Known rows, with every step that occurs
fuliz, votavu, felu, feved: [ 16  -8   9  -7  -6 -28   7  -5  -3  -1 -18   5  12  25  -6   1 -10  -8
 -21  15  10  23  27 -14   8 -24  -7  -2]
mozilo, feved: [  4   0 -17   2   2   1  19  -6  -8   5  -5  15  -1  28  -4  11 -22  -7
 -15  31   5   7   6 -10   3 -13 -15   4]
giret, votavu, felu, feved: [ 13  -9   4  -1  -4 -17  12  -3 -11   3 -16  16   8  26  -8   1 -17 -20
 -23  34  17  19  35 -14   7 -21   3  -9]
mozilo, votavu, felu: [  9  -8   6  -3 -11  -1   6  10 -11   6 -10  -5  10  30  -4  -3  -8 -19
 -19  -6   4  35   5 -12   1 -15  -6  -2]
serez, votavu: [  0  -6  -4 -10 -10  -1  11  -1   3  11  -2  13   8  35  -6   0  -7   4
 -16  14  -1  24  19  -9  -1  -9 -25 -13]
votavu, fuliz: [  7  -4   1  -5   4   1  16  -6  -7  -5  -4  17   6  33 -12   4 -11  10
 -18   4   5  19   3 -11  -4 -12  -2  -8]
fuliz, votavu, serez, feved: [ 16   6 -14  -2  -3   2   8   1  -4  14  -5   5  22  26   0  14 -16 -18
 -17  13  -1  19 -11 -13  12 -16  -6  -3]
giret, votavu, mozilo: [  0   2  -8   0  -4 -12  14  19  -2  11  -1  19  -1  26  -7   6 -18 -17
 -17  33   8  24  19  -9   3 -13 -12  -5]
fuliz, votavu, serez, feved, giret: [ 10   7 -18  -1   4  -6   5   1  -4   5  13  16  21  25   3   4 -19 -11
 -19  18  -8  20 -13 -16  13 -14  -8  -5]
mozilo, feved, fuliz, votavu: [ 20   1 -14  -8   3 -34   4 -11  -5   2 -11  17  -3  29  -8  14 -15 -18
 -10  47   2  12  22  -8   3 -14 -28  -5]
felu, feved, fuliz: [ 11  -3 -16 -10  -7 -23  20  -6  -6 -10 -10  20   2  29 -10  18 -11  -2
 -18  38   7   8  16 -15   4 -10 -14  -3]
votavu, zolov: [ 15  -2 -11   0   0  -1  19 -15  -9  17   4  14  -3  32 -10   9 -21  10
 -12  22   0  11  -3 -11   0 -10 -19   1]
feved, serez, votavu: [  1  -3  -5 -21  -4   1  18  -3  -1   9  -6   8  18  34  -9  -6  -3   0
 -14  -6  -2  27  25  -7  -7  -6 -27 -20]
fuliz, votavu, serez, feved, zolov: [ 10   7 -22  -4  -5   1  12   5  -7  27 -12   3  18  26   3  16  -8  -8
 -20  28  -4  16  -8 -14  15 -15  -1  -4]
mozilo, feved, serez: [  4   3 -17  -9   8   4  27  -8 -13   4  -9   9   8  28  -7   3 -19 -10
 -13  12   3  10  12  -9  -4  -9 -15  -3]
feved, mozilo: [ -1  -3  -9   1  -7  -9  22  -5  -5  16 -10  15   5  30 -12   8 -12  -9
 -16  -3  -1  27   3  -4  -2 -12 -15  -5]
giret, votavu: [  8  -2  -6  -1   1 -11  12  -3  -7  14  -7  22   2  30  -9   1 -17 -12
 -16  35   6  21  23  -7   2 -12 -10 -13]
votavu, mozilo: [ -4   3 -13  -3  -9  -1  18  20   1   3   0  11  -1  27  -5  12 -16  -5
 -18  14   4  21   1 -12   3 -10 -13   8]
felu, feved, mozilo: [  0  -5  -8   2  -7 -14  30  -9  -5  10 -11  16  11  26 -12   9 -11   0
 -21   2   3  19   9  -9   4 -17 -10  -4]
felu, feved, zolov: [ -2  -2 -16  -5  -7  -9  30  -1  -7  11 -14  12   4  27  -4   9  -6  19
 -23  38   3   7  14 -16  10 -13  -3  -1]
mozilo, votavu, zolov: [ 15  -5  -3   2  -3   2  16  -8 -11  23   7   4   3  33  -8   1 -13   7
 -12   7  -3  22  -8 -12   0 -12 -20  -6]
feved, giret, votavu, mozilo: [ -7   4 -13   0   3 -21  12  19  -1   1  16  29  -2  26  -4  -2 -20 -11
 -18  40   1  25  17 -12   4 -12 -14  -5]
serez, feved: [  9   2 -18  -4  -1  13  21  -3 -11   7  -9  13   3  25  -5  14 -20  -7
 -17  18   1   9  -7 -14   7 -12  -6   6]
serez, votavu, felu, feved: [  6 -13   5 -10 -14  -8  10  -2   0  -1 -11   8  14  30  -5   0  -6  -4
 -22  13   9  22  31 -15   4 -17 -13  -8]
giret, feved, fuliz, votavu: [ 17   1 -12 -21 -10 -36   9  -7  -5  -6 -16  10  -9  31 -15   9 -10  -3
  -9  16  -4  19  13 -11  -1 -10 -28  -2]
giret, feved, serez: [  2   3 -16 -21  -6   3  32  -2 -13  -4 -15   3   2  30 -14  -3 -14   4
 -12 -20  -3  18   3 -13  -7  -5 -15   0]
felu, feved, fuliz, votavu, serez: [ 18   3 -13  -6  -8 -33   7  -3   0  -3  -5  12  22  29  -6  17  -7 -13
 -18  33   5  18  12 -13   9 -14 -14 -12]
fuliz, votavu: [ 10   0   1  -6  -2 -21   7  -5   0  10  -9  10   5  29  -8   1 -11   0
 -15  15   0  25  16  -8   4 -16 -19  -6]
fuliz, votavu, serez, feved, mozilo: [ 13   4 -13   4  -5  -4  13  -3  -4  25 -11   7  26  26  -6  15 -13 -27
 -17  -7  -4  28 -14  -7   8 -19  -8  -6]

Rows
[  3  -9  11   4  -2  -3  18  -3  -9  11  -6   6  16  33 -16  -3  -1  -2
 -17 -30  -3  39  -5  -5  -7 -16  -6 -18]  feved, mozilo, votavu, fuliz
[ -3   4 -20   3  -3   2  20  15  -2   2   0  13  -4  25  -1  15 -22 -14
 -16  30   7  10   3 -12   5 -13 -16  13]  votavu, mozilo, feved
[ -7   1 -12   2   2 -25  20  14   0  -5  14  31   4  22  -3  -1 -18  -3
 -23  45   6  17  24 -17  10 -17  -9  -5]  felu, feved, giret, votavu, mozilo
[  4  -9   8 -20   2   0  25 -12  -4 -10  -7  13  27  33 -14  -8   2  18
 -20 -10   5  20  28 -13  -7 -13 -12 -27]  felu, feved, serez, votavu, fuliz
[ 13   5 -22   5   0  13  13   3 -12  18  -4  17  20  27  -2  13 -22 -30
 -18  31   5  15  -4 -12  11 -13   4 -11]  giret, votavu, serez, feved
[  6 -11   8   3 -13  -9  11   7 -10  17 -14  -4  13  30 -10  -1  -6 -28
 -18 -27   0  44   4  -6  -3 -18  -9  -6]  feved, mozilo, votavu, felu
[  3   0  -9 -13   0  -4  33  -6  -9  -3 -11  10  18  26 -10   1 -11   5
 -19   3   5  13  18 -14   0 -11  -8  -7]  felu, feved, serez
[ 12   1  -9 -11 -10 -42  11  11   4  -8  -8  15   3  24  -8  17  -7  -9
 -16  35   7  18  22 -14   8 -17 -23   0]  felu, feved, fuliz, votavu, mozilo
[  6  -1 -16   1  -3   5  26  -6 -11  18 -14  14   7  25 -10  16 -18 -16
 -16  -2  -2  18 -10  -8   4 -14  -8   2]  serez, feved, mozilo
[  8  -5  -1 -15  -3  -6  25  -2 -13  -7 -18   2  19  26  -9   0 -11 -12
 -22  -6  12  19  23 -16  -1 -15  -1  -3]  votavu, felu, feved, serez
[  0  -2  -8   0   8 -26  18  -7  -5  -2   9  33   7  26  -6  -7 -19   3
 -22  48   3  14  28 -15   9 -15  -8 -14]  felu, feved, giret, votavu
[ 13  -5 -12 -12   7   6  21 -21  -9  20   3  10  10  34 -10   0 -17   2
  -7  18  -1   9  18  -9  -7  -9 -35 -15]  mozilo, feved, serez, votavu, zolov
[ 13  -6   2  -2  -3 -14   4   1 -11  10 -14  13   2  30  -9  -1 -18 -27
 -18  28  12  27  28  -9   1 -16  -3  -9]  giret, votavu, felu
[  1   1 -16   5  15 -17  12  -7 -10   4  12  33  -3  27  -4  -4 -27 -13
 -16  57   1  11  23 -10   5 -14 -15 -10]  mozilo, feved, giret, votavu
[ -2   1 -24  -2   1   0  23  -2 -10  18 -12  12  -6  29  -1  12 -15   2
 -18  47   1   3   9 -12   6 -11 -10   3]  mozilo, feved, zolov
[  6  -4  -1  -2   5 -23   2   1 -11   0   3  23   1  29  -6  -9 -20 -21
 -20  35   5  28  27 -12   2 -15  -5 -10]  feved, giret, votavu, felu
[ 24  -4   1 -15  -7 -39  -7  -2  -6  -2 -18   7   0  31 -10   9  -9 -28
 -14  24   6  30  26  -9   0 -15 -18  -5]  feved, fuliz, votavu, felu
[  2   1  -9   5 -12  10  11  13  -5  12   5  -2  24  33   0   4  -7 -13
 -18  -3  -2  32 -14 -12   4 -10  -6 -10]  mozilo, votavu, serez
[  6  -8   4 -22  -8  -1  10   1  -5   5 -12  -1  18  34  -9  -7  -4 -16
 -16 -13   4  33  30  -9  -9  -9 -19 -16]  feved, serez, votavu, felu
[ 16  -5   9  -7  -5 -23  -1  -1  -4   6 -16   3   6  29  -6  -1 -12 -16
 -17   8   6  31  22 -10   3 -19 -12  -1]  fuliz, votavu, felu
[  6  -4  -8   3  -6   8  23   1 -12  23 -11   4  14  26  -9   8 -10 -18
 -16 -18  -6  29 -14  -8   4 -17  -9  -4]  serez, feved, mozilo, votavu
[ 17   7 -33  -6  -7   5  12   3 -11   2  -4  13  14  29  -3  28 -17 -28
 -15  29   2  10 -18 -15   7  -5  -5  -1]  votavu, serez, feved, fuliz
[ 11   4  -7  -1  -6 -13   4   3   2  13  -1   6  21  31  -3   5 -11 -11
 -17  11   0  28   1  -9   6 -14 -12 -10]  fuliz, votavu, serez
[  9  -8  -1  -4  -9  -9  17  -1  -8  -6 -14   8   9  26  -6   7 -14  -8
 -23  16  12  16  18 -17   6 -18  -1   4]  votavu, felu, feved
[-13   0 -17  -3  -1  -6  11  15   7  -3  21  23   1  28   2   0 -17  -3
 -16  34  -3  16  14 -14   4 -11 -32  -1]  serez, votavu, mozilo, feved, giret
[ 19  -2  -5 -13  -4 -43  11 -11  -1  -5 -13  17   6  27 -11  12  -7  -3
 -16  37   4  14  27 -12   6 -16 -21  -9]  felu, feved, fuliz, votavu
[ 11  -5 -10 -24  -8   6  27 -16  -9  12  -3   3   2  37 -16  -6 -11  18
  -7 -16  -8  16   9 -13 -10  -4 -35 -12]  giret, feved, serez, votavu, zolov
[  0  -6  -1   4  -9  -5  19   2  -6  21  -6   4  11  31 -11   0  -5 -12
 -16 -19  -6  39  -2  -4  -2 -15 -16 -10]  feved, mozilo, votavu
[ -7  -2  -6  -9 -15  -1  12  19   9   6   3  12   5  31  -4   6  -7  -2
 -16  12   1  27  15 -10   0 -10 -27  -4]  serez, votavu, mozilo
[  3   2 -26  -7  -3  11  25   1 -15  20 -16   9  -1  26  -1  17 -12   4
 -19  34  -2   6  -5 -15  11 -11  -1   5]  serez, feved, zolov
[ 30  -3  -6 -15  -3 -25  -3  -4 -12   0 -22   8   3  26  -7  17 -14 -34
 -14  25   6  20  13 -13   6 -17 -12   1]  serez, feved, fuliz, votavu, felu
[ 17   2 -25 -12  -2  -4  16  -4 -13  -1 -12  18  -2  27  -8  23 -17 -18
 -13  34   1   7  -3 -13   4  -8 -12   3]  serez, feved, fuliz
[  2   3 -22  -4   7   3  19  -3 -10  -2   9  23   3  25  -2   5 -23  -1
 -18  23  -6  10  -9 -17   9 -10  -9   6]  serez, feved, giret
[  3   3  -2  -5  -7 -21   9  16   6   8  -3   9   1  25  -5   7 -11  -5
 -16  14   2  28  12 -10   5 -16 -21   3]  fuliz, votavu, mozilo
[  1   3 -16   6   2  -7  15  13  -4  10  -2  21  -4  24  -4  10 -25 -25
 -15  49  11  13  20  -9   5 -16 -14   0]  giret, votavu, mozilo, feved
[  0  -6  -3 -19  -6  -3  26  -6  -1   3  -7  10  24  30  -9  -5  -3   8
 -18  -1   2  18  31 -12  -2 -10 -22 -19]  felu, feved, serez, votavu
[ 21   6 -30  -2  -2  -5   7   2 -14   9  -7  22  14  28  -6  23 -20 -40
 -15  47   6  13   0 -12   8  -8  -2 -14]  giret, votavu, serez, feved, fuliz
[  1   1 -10  -1   8 -20  10  -3  -6   5  11  31   0  29  -7  -8 -19  -5
 -17  42  -1  22  21 -10   3 -11 -12 -14]  feved, giret, votavu
